What can hang from each mark
q_826: q_26
q_290: q_582
q_496: q_585
q_26: q_640 q_826
q_640: q_26
q_906: q_582
q_582: q_48 q_496 q_695 q_826 q_906
q_585: q_496

Each row was made from one small tree. Brackets hold a mark, then the marks that hang from it, in the order of their numbers. Every link used is in the known rows. Write each row's tree.
Known rows
{q_906 {q_582 q_48 q_695 {q_826 q_26}}}: [  8.6 -28.9 -11.6 -14.5 -24.7  18.8  17.0  -1.9  15.8  15.1 -18.3  28.7
   0.7 -34.2   4.0  -8.2 -34.8 -36.7 -20.8 -15.7  11.6   0.0]
{q_582 q_496 q_695 q_826 q_906}: [  6.2 -30.5 -38.9 -17.3 -20.5  15.3  29.3  12.5  -9.6   4.3  21.8  32.6
  13.6 -32.2  -8.4 -15.1 -21.3 -30.7 -31.0   7.8  14.8  -2.9]
{q_906 q_582}: [  6.0 -30.0   5.6 -18.0 -33.0   3.1  16.9  20.6   9.8   0.1  -9.4  35.3
 -26.5 -47.2  33.1   2.0  -9.5  -3.6 -16.4  -5.8  29.0  -1.5]
{q_290 {q_582 q_496 q_826 q_906}}: [ -5.0 -29.7 -19.3 -25.1 -14.6  -6.2  29.3  11.8  -4.1 -19.2 -21.8  12.5
  21.7 -42.4  18.3 -27.0 -32.8 -10.3 -26.7   0.7  21.3   6.5]
{q_290 {q_582 {q_496 q_585} {q_826 q_26}}}: [ -9.1 -39.5   3.6 -16.6  -7.4   5.9  18.0   4.3  -5.9 -32.2 -65.3   9.6
  12.0 -71.5  20.5 -28.8 -37.2  -6.6 -35.4  -9.4  12.6  -7.0]
{q_906 {q_582 q_48 {q_496 q_585} q_695}}: [ 20.9 -32.6  -8.9  -8.2   0.5  45.1  17.1 -23.9 -13.0  21.9  11.7  45.0
  -7.0 -53.5   4.7 -22.8  -0.7  -8.7 -27.1  -0.9  15.8  -4.6]
{q_640 q_26}: [-15.1 -32.3   6.4 -20.7 -35.7   6.4  24.5  37.9  10.9  15.8 -48.4  13.4
 -18.9 -59.7  29.4 -13.9 -34.8   2.9 -23.2   6.6  35.6   9.5]
{q_826 {q_26 q_640}}: [ -1.1 -16.7   6.7 -15.2 -31.2   2.8  16.4  24.0   1.4 -20.7 -49.3  25.1
 -26.1 -42.9  31.5  -7.2 -29.0 -11.8 -30.4   5.1  11.3 -14.7]
{q_640 {q_26 q_826}}: [-17.0 -23.2   3.2  -5.5 -41.0   2.0  26.6  27.3  14.6   0.6 -42.6   7.2
 -14.0 -57.2  28.0 -19.1 -37.3  -3.4 -26.9   5.4  35.2   8.5]
{q_585 q_496}: [-16.6 -29.0  14.6 -17.3 -34.5 -20.1  13.2  40.9  13.1   3.3  -3.8   5.3
 -43.0 -61.7  25.2  -8.6 -21.2   8.5 -24.4   3.6   1.3  -7.2]
{q_26 q_640 q_826}: [  6.4  -1.9  -1.7   0.5 -40.8  -5.0  21.3  12.4   1.5 -42.3  -9.8  29.0
 -25.2 -43.2  27.7 -22.8 -11.7 -12.0 -35.8   8.4  17.6 -17.0]
{q_906 {q_582 q_48 q_496 q_695}}: [ 15.7 -30.6 -13.0  -7.5  -6.5  32.2  23.4 -12.4  -2.8  30.9  12.8  44.6
  -2.7 -39.7   5.4 -16.9 -13.6 -17.2 -29.1  -0.1  12.0   2.9]
{q_290 {q_582 q_48 q_496 q_906}}: [-10.9 -23.0  -4.2 -28.8   1.2   7.1  24.4  -6.1  -5.1  13.6 -32.7  12.2
  11.2 -39.9  30.4 -25.2 -35.1   3.9 -19.1   2.4  25.4  17.4]
{q_582 q_48 q_496 {q_826 q_26}}: [  3.3 -26.2   6.5  -7.4 -23.4   2.0  21.5  13.4  -1.6  21.1 -35.2  27.5
  12.2 -47.8  11.4 -23.3 -40.7 -30.6 -36.4  -7.5  10.8   0.3]
{q_906 {q_582 q_496}}: [ 13.9 -33.8   2.6 -10.2 -23.5  12.6  22.5  10.8  -1.8   8.8  -3.0  43.6
 -10.3 -49.2  25.2 -10.0  -9.6  -6.0 -30.1  -3.4  19.0  -1.0]
{q_290 {q_582 q_48}}: [-16.4 -21.7   8.7 -26.4 -14.0  -3.9  17.2   8.8   9.9  -4.4 -47.7   9.4
  -9.8 -57.0  39.6 -20.5 -29.0   7.3 -16.2  -0.2  27.5   6.6]
{q_290 {q_582 q_48 q_695 q_906}}: [-17.7 -22.2 -22.1 -38.0  -2.5  15.3  20.5  -4.1   6.6   3.2 -24.8   4.4
   0.3 -34.1  22.1 -15.0 -34.4  -2.8  -8.2   6.0  28.7  12.2]
{q_582 q_48 {q_496 q_585} q_826 q_906}: [ 14.3 -18.9  -9.7 -19.4 -15.5  13.7  20.4  -1.7 -19.3  14.7   7.2  29.3
   9.5 -47.3   5.7 -30.8 -13.3 -17.8 -26.4   1.3  29.5   3.5]
{q_906 {q_582 q_48}}: [  9.9 -21.2  11.3 -18.5 -26.5   6.4  15.8   4.2  11.4  23.4  -8.0  35.4
 -22.3 -43.5  32.3 -10.0 -13.7  -6.7 -13.8  -7.7  29.7   6.0]
{q_582 q_906}: [ -8.5 -21.8  -5.3 -31.3 -32.8  -4.1  17.7  32.5   1.7   8.7 -10.0  20.9
 -21.6 -38.5  30.3   1.9 -18.9  -2.7 -11.5   6.7  38.4   2.0]
{q_496 q_585}: [ -3.1 -27.7   7.7 -23.5 -25.8   4.0  10.1  26.2  -6.8 -11.1 -20.2  28.2
 -34.9 -68.7  30.7  -7.8  -1.5   6.6 -19.9   6.2  36.2 -15.0]
{q_906 {q_582 {q_496 q_585} q_695}}: [ 17.3 -39.7 -13.4  -9.6  -5.9  40.7  18.7  -9.9 -12.9  -1.7  11.7  45.0
 -12.2 -55.4   5.5 -14.3   3.0  -4.5 -30.1   0.7  17.2 -11.4]

Write each row's tree
[ 12.6 -42.7 -17.3  -6.5 -19.5  22.7  25.2   3.0   3.4   2.5 -11.9  38.2
  11.1 -37.9  -5.0  -9.8 -31.0 -36.8 -35.4 -11.0   2.0  -5.9] | {q_906 {q_582 q_496 q_695 {q_826 q_26}}}
[-10.0 -25.6 -24.5 -28.5   9.3  25.6  25.5 -16.7  -6.0  12.7 -19.3  12.7
  14.5 -34.3  14.4 -24.8 -34.8  -4.9 -20.7   8.6  17.9  12.5] | {q_290 {q_582 q_48 q_496 q_695 q_906}}
[ 17.2 -25.6   7.4  -8.6 -16.4  16.2  20.6  -6.0  -0.7  29.9   0.4  43.0
  -4.7 -44.3  24.1 -17.4 -12.6  -7.9 -28.0  -6.8  18.2   7.6] | {q_906 {q_582 q_48 q_496}}
[ -2.9 -40.7 -24.2 -15.1   0.5  18.2  21.4  -2.2 -12.2 -38.3 -20.2  19.5
  13.0 -70.4   1.8 -34.1 -15.6  -7.0 -37.1   4.7   9.5 -12.3] | {q_290 {q_582 {q_496 q_585} q_695 q_826}}
[  8.4 -26.4 -10.3 -18.6 -19.3  24.2  16.9  -4.4  10.5  22.9   4.6  36.0
 -17.0 -38.0  15.7  -5.5 -12.9 -13.6 -15.5  -2.1  20.8   1.9] | {q_906 {q_582 q_48 q_695}}
[  9.3 -22.6 -32.2 -17.7 -14.7  19.6  27.5  -0.7 -10.7  28.3  22.1  33.2
  19.5 -29.8  -9.6 -24.4 -25.8 -33.3 -29.7   5.5  15.3   6.0] | {q_582 q_48 q_496 q_695 q_826 q_906}
[-18.2 -20.5  -4.1 -35.5 -17.1  -8.8  19.8   4.8  13.9  -1.9 -60.9  -6.2
  13.0 -33.7  27.9 -15.7 -55.9 -14.2 -12.5 -12.7  27.8  15.5] | {q_290 {q_582 q_48 {q_826 q_26} q_906}}
[  9.5 -16.4 -14.4 -17.9 -23.1   1.7  26.2   7.5  -8.9  27.1   7.7  29.5
  15.6 -34.4   8.2 -24.8 -25.4 -25.9 -28.7   0.2  23.5   7.8] | {q_582 q_48 q_496 q_826 q_906}
[ 13.5 -33.8 -23.9 -15.9 -34.2  10.0  22.7  11.6  10.7  -9.5  13.1  37.3
  -7.5 -41.7   2.4  -6.8 -11.5 -28.4 -24.0  -6.3  16.4  -6.8] | {q_906 {q_582 q_695 q_826}}
[ -4.7 -35.1  -5.6 -14.6 -17.6 -10.3  28.0  16.6  -0.7 -27.9 -30.4  19.6
  14.9 -61.8  19.8 -29.4 -29.3  -8.7 -36.5  -1.0  13.6  -0.8] | {q_290 {q_582 q_496 q_826}}
[ -9.5 -31.9  -5.5 -31.1   1.3  14.7  20.1  -0.6 -14.8 -19.5 -30.7  10.6
  -0.3 -57.6  30.0 -22.7 -18.8  16.6 -20.1   5.5  30.3   1.3] | {q_290 {q_582 {q_496 q_585} q_906}}
[  5.6 -19.5  -2.0 -23.8  -7.2  21.3  17.7  -4.1 -22.0  26.8  -1.5  28.8
  -6.8 -48.9  20.5 -22.1  -9.8   0.6 -20.7   6.8  33.5   3.7] | {q_582 q_48 {q_496 q_585} q_906}
[ -2.5 -20.9 -15.7 -24.5  -9.1  -2.0  29.7  -3.4  -2.9   3.9 -19.0  13.0
  28.1 -40.1  15.4 -33.9 -37.6 -12.1 -25.2  -2.2  21.1  15.6] | {q_290 {q_582 q_48 q_496 q_826 q_906}}
[  7.1 -35.5 -26.7  -7.2 -21.2   9.2  28.0  18.8  -5.7  -5.5  10.8  38.5
   7.6 -50.9  -6.8 -21.4 -16.8 -31.2 -40.5   6.6   7.1 -12.6] | {q_582 q_496 q_695 q_826}
[ 28.1 -22.8  -5.8   0.5 -28.6  13.3  27.7   0.2  -4.9 -22.4 -23.1  43.3
   7.0 -33.1  10.4 -22.6 -26.1 -30.2 -45.3  -8.7  -3.7  -8.7] | {q_906 {q_582 q_496 {q_826 {q_26 q_640}}}}
[ 17.3 -29.0   7.3  -7.3 -22.0  10.9  22.5  -4.4   5.0  25.5 -24.2  34.6
  14.3 -40.0  11.9 -19.4 -36.2 -33.0 -32.2 -18.3   9.0   4.5] | {q_906 {q_582 q_48 q_496 {q_826 q_26}}}
[ 12.5 -37.2 -23.8  -9.3 -13.7  22.5  20.2   8.6 -17.3 -12.6   7.8  38.0
   1.3 -63.7  -8.0 -24.0  -4.2 -20.5 -40.0   7.5  13.2 -17.8] | {q_582 {q_496 q_585} q_695 q_826}
[  5.0 -37.8 -16.5 -15.8 -31.6  13.6  19.1  13.1  17.0  -5.4 -21.0  27.8
  -3.3 -36.9   4.6   1.2 -31.8 -34.0 -22.6 -13.4  12.4  -6.7] | {q_906 {q_582 q_695 {q_826 q_26}}}
[ 17.0 -25.8 -20.3 -15.0 -27.7  15.4  19.3  -1.4  11.4  11.9  12.1  36.8
  -2.2 -36.2   0.9 -18.6 -15.9 -31.1 -21.1  -7.7  19.7   0.6] | {q_906 {q_582 q_48 q_695 q_826}}
[ -0.5 -26.0 -34.9 -27.5 -30.9   5.0  24.1  24.2  -0.2  -5.6  13.3  22.6
  -2.4 -30.7   1.3  -6.0 -20.9 -28.5 -19.4   6.6  26.3  -4.2] | {q_582 q_695 q_826 q_906}
[-17.4 -16.7  -2.1 -37.7 -11.2  -3.7  18.5   6.1   7.1   4.0 -39.6   1.4
  -4.6 -39.7  39.1 -15.1 -34.6   6.9  -6.4   0.6  35.6  15.4] | {q_290 {q_582 q_48 q_906}}
[ 13.1 -39.2 -17.2  -8.2 -11.9  28.2  24.8   0.8  -2.1   7.5  12.1  44.7
  -6.9 -43.8   6.8  -7.7  -9.2 -13.3 -30.6   0.2  10.9  -5.0] | {q_906 {q_582 q_496 q_695}}
[ -9.6 -20.5  -2.7 -23.7 -21.1 -14.1  19.6  11.9  11.1 -16.3 -38.8   9.8
   3.0 -55.6  25.7 -29.5 -32.5 -10.6 -21.8  -5.8  25.6   6.1] | {q_290 {q_582 q_48 q_826}}
[ 13.2 -38.2  -0.4  -6.3 -29.3   6.7  23.9  11.8   6.2   3.8 -25.2  33.3
   6.9 -43.3  11.6 -12.2 -31.4 -28.9 -35.6 -16.9   8.9  -0.9] | {q_906 {q_582 q_496 {q_826 q_26}}}
[-13.7 -39.4 -14.7 -18.1   1.8  16.7  25.3   4.7  -2.1 -18.2 -28.4  20.5
   3.3 -57.5  16.2 -20.9 -25.4  -0.3 -32.2   8.5  10.7  -4.6] | {q_290 {q_582 q_496 q_695}}
[  7.1 -15.7 -33.4 -20.9 -30.6  13.9  25.5  11.7  -2.2 -23.0 -18.7  22.0
  -0.6 -16.1   0.5 -10.2 -37.0 -37.3 -28.0   4.3   7.7  -9.3] | {q_582 q_695 {q_826 {q_26 q_640}} q_906}
[  8.8 -24.8   6.5 -15.3 -33.7   1.3  15.4   7.3  17.5  17.5 -31.9  27.5
  -2.3 -38.7  20.1  -9.7 -35.8 -28.7 -20.0 -19.7  19.8   4.0] | {q_906 {q_582 q_48 {q_826 q_26}}}
[ 16.0 -28.3 -20.4  -8.2  -9.0  25.7  20.3  -6.7 -17.4   7.2  11.3  37.0
   6.2 -59.6  -9.8 -35.1  -9.0 -23.3 -35.9   5.1  13.1 -12.0] | {q_582 q_48 {q_496 q_585} q_695 q_826}
[ -6.6 -21.7 -24.7 -28.2 -23.1  11.8  18.8  10.1   7.7  20.4 -21.2  14.8
   6.7 -23.5   2.5  -6.3 -44.4 -38.5 -16.1  -2.9  20.1   7.0] | {q_582 q_48 q_695 {q_826 q_26} q_906}
[-10.2 -25.6  -6.9 -28.9 -39.5  -8.9  18.7  32.6   7.6  -0.7 -33.2  13.8
  -4.0 -33.5  19.1   0.7 -40.7 -27.9 -15.6  -6.5  28.4   0.4] | {q_582 {q_826 q_26} q_906}
